Each row comes from the steps of one path. Every step used is in the known rows, and no mark comes twice. Write the path behind each row, first mark first.
In the rows, zero is written as 128.
Known rows
r/n/f: [ 96  76 162 110 128 118 155  82  96 118 181 136 145 155 186 131 104 133
 165  67 147 132  98 150 154 134 134  86 130 150 105  91 159 102]
d/h/r: [ 87  93 142 124 146 132 158 130  89 136 128 121 189  74 161 130 166  62
 163 124 141  96  90 122 170 172 141 138 140 157  89 109 185 158]
x/b/g: [116 132 135 130 143  67 152 132 105 143 134  99 105 132 162 115 141 133
 135 148 166 118 146 162 111 140 120 127 129 123 138 138 116 132]
h/d/g: [ 61 146 145 138 127 137 187 134  94 108 124 107 122 124 125 135 188  94
 154  97 145 127  96 128 128 157 140 170 167 114  96 126 163 120]
m/u/x/b/g: [113 148 144 128 143  84 181 156 121 120 126 125 112 157 150 117 151 145
 132 162 180 106 130 134 122 128 148 103  97 140 168 137 164 152]
n/r/z: [114 116 130  74 111 136 114 182  87 140 142 179 143 140 132 118  91 108
 163 106 118 110 114 172 150 128 146 166 156 120 110 123 140 120]
u/x/b/g: [101 158 137 109 147  78 155 147 114 134 133 116  98 137 166 104 120 126
 130 178 177  96 146 141 123 128 139 125 115 124 137 147 130 150]
r/n: [117 106 154 130 107 101 185  76  96 137 159 151 134 108 196 116  90 127
 165  84 152 115  74 170 151 150 113 109 136 150  83  78 160 109]
d/g/b: [ 67 100 153 128 143 139 184 127 111 103 129 142 133 143 127 131 169 121
 109  98 134 140 130 144 181 137 155 137 153 110  94 128 129  87]
x/u/m/e: [110 107 176 172 144 114 118 165 143 136 172 131 109 141 153 151  80  92
 164 134 115 119  76 159  97 164 151 109 180 114  89 111 234  79]
h/d/x/b/g: [104 145 104 132 150  89 179 128 105 114 137  62  86 135 135 118 184 125
 136 135 165 151 173 162 108 134 131 144 153 114 152 142 137 187]
h/d: [ 61 128 153 124 105 116 148 100 100 130 155 115 113 129 155 135 144  82
 192  92 155 154  87 145  90 169 111 171 196 140 101 103 133 121]
v/e: [119  91 152 135 135 114 144 112  99 153 170 131 113 105 147 109  82 105
 146 102 145 119 127 114 109 191 161 159 172 120  82 105 156  58]
e/v/u: [ 98  91 120 106  86 127 159  91 118 145 159 126 140 123 109 124 121  96
 152 125 152 130 141 108 175 200 145 172 191 149 113  61 123  43]
f/n/r: [ 67 108 128 115 133 137 155 148  82 159 159 156 153  76 163 128 123 128
 122 111 163 126 103 181 130 130 147 157 145 164 118  90 154 111]
d/x: [ 86 100 136 131 132 135 168 119 109 130 149  99 134 127 127 129 142 112
 133 106 162 128 122 148 144 174 147 115 183 136 112 109 190 116]
f/n/r/z: [101 136 121  88 118 137 134 167  80 143 147 184 137 108 152 113  98 123
 147  90 136  97 110 181 165 114 138 173 133 139 120 101 135 119]
d/h/r/z: [121 120 134  99 131 134 139 149  86 120 124 155 170 110 151 114 132  63
 184 103 118  68  98 124 196 151 131 157 128 133  96 118 165 161]
f/n: [ 67 134 155 142 124 114 170  99  96 150 160 138 130  86 186 121 120 118
 141  90 185 107  85 159 138 155 110 139 150 167 111  78 145  80]
b/g: [ 87 153 162 149 122  86 160 144 111 132 117 122 116 125 158 122 131 126
 127 140 158 106 127 146 131 153 135 116 141 125 124 136 120 104]
m/e/v/u/x: [ 92 120 132 108  99 133 180 123 136 125 156 138 130 144 123 120  90  84
 164 181 154  71 115 111 194 175 180 161 179 142 106  83 164  69]
r/z: [115 137 154  98 103 114 128 136 100 132 143 162 122 154 149 112  86  99
 180  87 135  93  97 150 156 153 115 150 158 120 103 116 135  93]
e/v/u/x/b/g/d/h: [ 92 178  77  76 115 130 188  67  93 117 109 107 109 133 148 133 202 109
 135 151 145  96 177 103 216 154 116 176 141 146 134 116 122 147]
m/u/x/b: [108 105 144  98 136 110 166 127 119 135 159 133 134 161 152 120 137 124
 164 129 184 118  93 139 111 146 136 113 122 161 147 110 201 137]
u/x/b/g/d: [ 80 183 126  87 131 108 165 110 101 123 132 102  74 165 176 139 173 134
 141 147 161 123 130 163 138 129 111 129 127 128 132 151 110 139]
m/u/v: [ 99 131 178 123 111 130 175 119 128 163 139 155 162 145 184 148 138 134
 158  93 169 136  73 148  97 200  99 111 185 144 139  90 208  92]
h/d/g/b/x: [ 56 129 120 142 145 130 185 117  95  77 138  90 137 154 101 132 153  99
 108 123 116 124 153 142 178 151 164 181 158 119 116 136 102 107]
e/v: [ 77 119 131 122  83  91 130  89 121 140 158 153 135 121 143 119 104  76
 184 114 172 120 122 139 150 175 111 158 206 137  77  83 125  65]
x/u: [ 91  91 156 144 112 116 125 121 109 170 188 151 122 120 152 121  87  99
 136  77 147 150 127 140 102 186 119 134 151 134 143  84 178  98]
z/r/n: [ 99  91 151 133 105 117 160  88  98 153 169 149 124  97 184 119  96 133
 159  81 151 143  79 155 146 113 115 121 148 145  90  79 153 122]
b/g/d/x/u: [ 86 137 116 148 121 141 167 115 109 131 161 105  86 142 132 144 167 135
  95  80 134 164 177 154 141 165 128 119 142 112 169 114 173 140]
f/n/r/z/j: [109 161  85 105 110 144 109 167  79 113 161 163 124  92 156 112 114 104
 161 111 122  88 107 179 151  83 118 190 131 143 114  99 136  94]
b/x/u/v: [100 135 145 133 124 120 128 121 113 187 182 127 148 119 174 123  53 100
 111 118 140 122 147 148 102 218 103 157 179 124 156  92 175  96]
r/z/j: [118 163 114 115  92 122 104 140  99 102 154 141 108 132 151 112 107  85
 187 109 120  84  93 155 143 120  97 170 152 126  98 110 134  73]

Which path is each row?
[108 114 131 108 116 135 124 134 142 129 148 115 127 132 105 142 114  93
 157 151 135 155 116  98 156 186 160 152 204 138  67  78 161  22] | e/v/u/m
[135 106 156 131 136 131 129 116 115 205 200 155 109  93 183 106  54 107
 124  86 135 149 159 114  71 216 131 175 191  97 124  86 185  74] | x/u/v/e
[ 67 179 148 125 111 115 168 104  97 119 118 111  93 154 168 156 180 135
 140 113 142 134 116 164 144 156 106 123 152 129 121 139 101  99] | b/g/d
[ 94  98 133 159 119 107 126 121 100 152 189 115 143 128 128 118  59  95
 110 108 133 114 152 140 124 198 135 145 138 139 154  92 165  91] | b/x/u
[ 96 173 102  78 139 143 201  92  85 121 102  86 111 136 160 138 210 127
 118 152 139  95 154 112 194 155 121 154 117 151 150 130 143 160] | v/u/x/b/g/d/h
[120 128 111 133 156  87 172 138 108 127 131  76 102 131 136 114 161 140
 115 147 165 124 172 162 130 138 139 115 134 116 150 142 146 161] | d/x/b/g
[126 143 109 121 130  82 184 143 133 119 140 107  99 147 132 108 117 116
 143 211 158  77 166 136 172 138 168 150 139 121 143 122 129 122] | m/e/v/u/x/b/g
[ 74  99 139 133 135 108 149  97 103 109 155 109 151 154 125 126  94 106
 109 131 130 119 146 160 172 168 146 147 163 141 119 115  95  76] | g/b/x
[ 79 190 116  89 139 122 176  87  84 118 103 108 105 133 188 137 199 113
 138 139 153  86 138 136 171 138  99 143 123 143 126 150 147 178] | u/x/b/g/d/h
[ 88 181 120 106 133 125 204  92  92 103  95 120 122 155 171 151 226 136
 139 119 154  95 123 131 173 141 105 120 104 157 154 139 180 181] | m/u/x/b/g/d/h
[114 102 109  94 168 120 178  83  74  97 151  96 147 140 198 145 204 135
 158  93 124 129 135 153 195 100 128  92  78 147 127 127 145 196] | x/b/g/d/h/r/n/f
[101 106  96  92 141 135 167  77  95 132 165  70  99 156 144 146 191 127
 153  97 162 160 134 182 133 157 106 131 173 134 125 123 170 142] | g/d/x/b
[ 90 172 131 128 125 150 168 119 121 166 154 115  97 135 177 147 153 143
  98  93 141 164 174 161 117 185  98 128 179  99 171 114 181 141] | b/g/d/x/u/v
[ 89 119 144 125 132 124 135 110 121 170 186 141 143 137 170 123  67 110
  96 106 125 151 172 159 124 199 110 160 180 118 158  96 141  97] | g/b/x/u/v
[134 129  99 114 149 107 209  83  73 113 128 108 137  90 210 130 193 125
 160 111 129 111 112 176 193 113 108 120  80 149 106 112 151 213] | x/b/g/d/h/r/n
[122 100 174 145 150 136 160 162 139 123 140  94 126 150 127 158 111 108
 160 171 114 109  63 139 141 176 179 116 188 132  84 109 210  47] | v/u/m/e
[ 97 133 144 151 111  91 121 128 149 112 153 141 121 142 141 145  91  70
 207 157 141 100  83 155 145 159 140 136 226 117  37 105 180  52] | u/m/e/v
[ 87 155 108  89 165 129 173 132  85 115 116  99 137 110 175 136 210  89
 153 163 143  98 127 136 180 130 134 140  98 145 116 147 158 208] | u/x/b/g/d/h/r
[ 92 119 136 156 170 139 123 172 126 105 161 116 128 147  97 142 105 107
  80 125  95 150 155 122 154 153 176 135 141 103 105 125 183  70] | d/g/b/x/u/m
[ 98 114 166 138 138 125  92 160 132 154 175 141 110 128 144 139  87  96
 143 105 130 168 103 124  87 172 134 117 168 124  92  96 212  70] | x/u/m
[ 77 163 122 132 125 139 190 110 103 105 120  82  96 152 138 155 202 142
 117 112 148 136 147 164 166 155 133 113 165 120 131 138 146 132] | b/g/d/x
[124  99 106  91 125 109 168 113 132 138 174 114 118 150 133 110 102  92
 172 183 162  91 131 134 167 158 159 166 167 141 124  93 162 103] | m/e/v/u/x/b
[105 105 143 143 152 145 113 163 137 138 176 115 109 129 118 141 106 106
 121 103 132 173 131 124 104 171 155 109 178 117 102 101 242 101] | d/x/u/m
[138 114 136 142 141 122 130 116 108 190 199 127 126 100 163 103  28 104
 105 111 125 119 177 116  91 227 146 183 180 101 136  93 175  71] | b/x/u/v/e
[125 110 126 146 165 147 164 125 111 158 182 134 123 114 136 107  75 122
  65  99 102 134 209 112 138 198 173 190 163  74 134 113 157  73] | d/g/b/x/u/v/e
[124 147  97 116 119 141 114 153  86  94 138 137 152  92 155 112 150  55
 192 121 106  64  97 132 182 117 112 176 128 135  89 114 161 133] | d/h/r/z/j
[115 147 102  97 122  90 166 134 126 132 141 111 103 137 130 101 127 121
 127 189 170 102 185 112 165 145 155 159 129 129 147 115 104 118] | e/v/u/x/b/g
[103 168  97 100 115 111 191 103 122 109 138  95  77 177 141 143 171 128
 154 179 143 102 153 155 188 141 141 157 152 124 139 127 108 110] | m/e/v/u/x/b/g/d
[ 98 126 111 177 140 109 140 148 147  83 163 137 127 158  91 139  91  80
 127 151  98 104 160 145 189 146 180 154 187  90  77 113 167  59] | d/g/b/x/u/m/e/v
[ 83  95 123 162 141 131 159 131 106 118 173 125 140 142 101 120 104 111
  69  99 110 131 183 134 174 165 164 154 121 115 155 111 145  94] | d/g/b/x/u
[ 99 166 116  79 132 133 186 110 102 127 131  82  81 169 149 141 184 147
 121 159 146 133 147 142 163 145 136 143 121 137 158 133 110 122] | v/u/x/b/g/d
[ 48 118 145 127 137 142 188 115 106  91 134 126 111 147 125 136 193 106
 132  82 131 167 130 141 157 133 146 170 171 108  99 125 114 119] | h/d/g/b
[ 67 183 133 126 116 123 184  79  82 113  89 113 120 122 180 154 206 118
 136 106 136  94 122 137 177 162  92 135 145 142 113 137 137 140] | b/g/d/h
[ 88 175 130 105 128 113 190 116 110 110 125 113  89 186 160 152 199 156
 143 130 163 132 118 159 137 131 118 108 107 144 163 141 144 141] | m/u/x/b/g/d
